What can hang from each mark:
J_656: J_141 J_158 J_304
J_772: J_90 J_158 J_914
J_141: J_385 J_656
J_90: J_838
J_385: J_141
J_158: J_656 J_772

Every row comes from one small tree of marks. Brackets hold a mark, then the marks that hang from it, in the order of their numbers. Every link used is in the known rows. Which tree was each row made from?
In the rows, 128 means zero.
Known rows:
[J_772 [J_90 J_838] J_914]: [148 126 176 170 156 152 116 121 135 101 108 140 207 145 136 136 137 126
 122  87]
[J_158 J_656 [J_772 [J_90 J_838] J_914]]: [130  99 191 182 154 150 107 119 106  83  86 135 176 102 145 144 152 155
 152  72]
[J_385 [J_141 [J_656 J_158 J_304]]]: [113 109 157 148 141 141 203 134 153  83  96 134 112 140 168 162 107  89
 168  77]
[J_772 J_90]: [147 130 153 151 150 134 122 138 150 101 108 149 159 118 127 136 124 105
 136 112]
[J_656 J_141 J_158 J_304]: [118 121 139 147  96 113 198 129 173 104  75  91 136 108 178 171 130  92
 169 105]
[J_90 J_838]: [146 121 137 139 135 151 133 119 147 107 105 130 167 149 134 134 148  97
 123 123]
[J_772 J_914]: [118 128 164 128 134 162 120 131 133 110 112 142 156 138 135 145 128 123
 130 110]
[J_656 J_158 J_304]: [122 113 156 142 122 111 173 133 159 104  81  93 128 115 164 166 122 101
 157 105]
[J_141 J_385 [J_656 [J_158 J_772]]]: [111 116 148 145 130 155 156 104 103  62 134 136 122 108 162 178 157  94
 144  81]
[J_385 [J_141 [J_656 [J_158 J_772] J_304]]]: [102 101 159 156 145 130 197 134 137  80  80 130 105 112 170 160 122  95
 173  62]
[J_656 [J_158 [J_772 J_90]] J_304]: [126 111 173 177 144  87 161 140 146  91  70  98 143  74 162 159 128 109
 163  70]
[J_385 [J_141 [J_656 [J_158 J_772]]]]: [114 111 140 137 152 141 175 131 135  76  92 147 111 123 156 148 133  87
 154  74]
[J_158 J_656 J_772]: [112 100 154 138 125 146 124 130 118  90  87 129 104  88 138 146 146 126
 164 115]
[J_385 J_141]: [121 114 139 127 147 155 146 150 168 105  88 165 138 153 117 128 119 101
 134 118]
[J_158 [J_656 J_141 J_304] J_772]: [ 93  95 151 159  92 135 170 132 136  94  67 110 109  73 165 165 144 129
 194  99]
[J_772 J_90 [J_158 [J_656 J_304]] J_914]: [116 123 223 185 136 158 143 149 124  81  88 126 150 102 154 167 126 149
 167  68]
[J_656 [J_141 J_385] J_158 J_304]: [110 110 146 154  93 133 194 120 159  85  98 105 147 118 174 194 145 100
 159  98]
[J_772 J_158]: [132 149 155 132 130 161 143 142 144 100 105 133 140 129 133 142 147  84
 123 118]
[J_656 [J_158 [J_772 J_90]]]: [137 122 154 159 152  98 139 134 144  91  80 116 148  83 149 148 138 102
 145  83]
[J_385 [J_141 J_656]]: [121 121 139 130 150 178 162 133 142  88 120 179 123 156 133 135 118  89
 145 102]

Which tree is each row?
[112 108 166 153 120 153 182 109 120  69 135 124 119 127 174 194 132  98
 158  86] => [J_141 J_385 [J_656 J_158 J_304]]
[125 123 147 133 129 166 160 101 117  65 147 141 126 136 160 181 143  88
 141  99] => [J_141 J_385 [J_656 J_158]]
[111 112 161 152 130 123 183 118 116  83 100 104 104  91 181 168 131  94
 172  72] => [J_141 [J_656 [J_158 J_772] J_304]]
[136 118 175 179 160 142 109 122 118  95  95 137 200 116 138 134 153 131
 126  68] => [J_158 [J_772 [J_90 J_838] J_914]]
[ 93 109 162 145 103 161 137 124 118  95  84 129 133  88 158 160 153 142
 170  94] => [J_158 [J_656 J_141] [J_772 J_914]]
[ 97  91 161 157  83 165 169 123 138  79 102 129 128 110 158 190 144 133
 183 114] => [J_158 [J_656 [J_141 J_385] J_304]]
[ 99 115 174 164  85 180 182 131 136  70 100 126 130 111 162 195 159 120
 172 101] => [J_772 [J_158 [J_656 [J_141 J_385] J_304]]]
[143 129 206 180 148 173 124 126 120  79  96 133 187 131 148 153 154 135
 137  79] => [J_772 [J_90 J_838] [J_158 J_656] J_914]
[110 103 143 140  90 176 147 114 136  78 112 147 132 121 144 177 156 123
 162 127] => [J_158 [J_656 [J_141 J_385]]]
[108 109 165 153 121 177 161 115 111  76 152 151 124 133 152 179 130 107
 156  97] => [J_141 J_385 [J_656 J_304]]
[108 109 156 151 140 165 183 140 146  90 108 162 116 148 146 147 103  99
 165  90] => [J_385 [J_141 [J_656 J_304]]]
[127 120 142 129 148 152 181 128 152  82 104 153 119 152 155 152 117  81
 150  94] => [J_385 [J_141 [J_656 J_158]]]
[139 141 164 168 115 156 159 140 149  81  87 138 148 101 150 160 148 105
 165 101] => [J_772 J_90 [J_158 [J_656 J_141]]]
[130 122 199 180 133 143 154 150 138  81  84 125 134  97 150 163 127 122
 171  90] => [J_772 J_90 [J_158 [J_656 J_304]]]
[107 125 167 158  90 157 187 141 149  91  77 111 119 102 167 173 145 110
 180 106] => [J_772 [J_158 [J_656 J_141 J_304]]]
[124 122 180 164 155 114 126 133 129  91  85 120 166  89 153 154 137 126
 141  64] => [J_656 [J_158 [J_772 J_90 J_914]]]
[138 128 156 162 154 123 154 118 118  74 110 133 133  88 164 155 135  90
 159  67] => [J_141 [J_656 [J_158 [J_772 J_90]]]]
[ 95 107 182 154 130 115 158 134 129 101  74  91 139  93 170 168 133 129
 156  68] => [J_656 [J_158 [J_772 J_914]] J_304]
[142 107 170 191 148  91 162 123 146  90  65  88 172  95 167 155 144 108
 154  62] => [J_656 [J_158 [J_772 [J_90 J_838]]] J_304]
[101  93 209 187 138 135 126 140 109  89  80 126 141  75 151 160 123 167
 182  64] => [J_158 [J_656 J_304] [J_772 J_90 J_914]]
[124 123 160 144 126 134 187 117 135  87 112 108 111 122 179 174 119  90
 168  91] => [J_141 [J_656 J_158 J_304]]
[ 94 126 190 162  93 173 177 138 132  91  82 112 140 108 172 180 145 134
 176  88] => [J_772 [J_158 [J_656 J_141 J_304]] J_914]
[127 134 205 167 143 169 123 144 122  81  98 142 158 110 141 157 137 139
 149  85] => [J_772 J_90 [J_158 J_656] J_914]
[151 149 190 176 156 166 127 130 132  91 108 138 211 143 142 142 155 112
 111  74] => [J_772 [J_90 J_838] J_158 J_914]
[101 101 166 161 124 142 176 111 104  64 122 118 115  99 176 190 148 105
 165  68] => [J_141 J_385 [J_656 [J_158 J_772] J_304]]
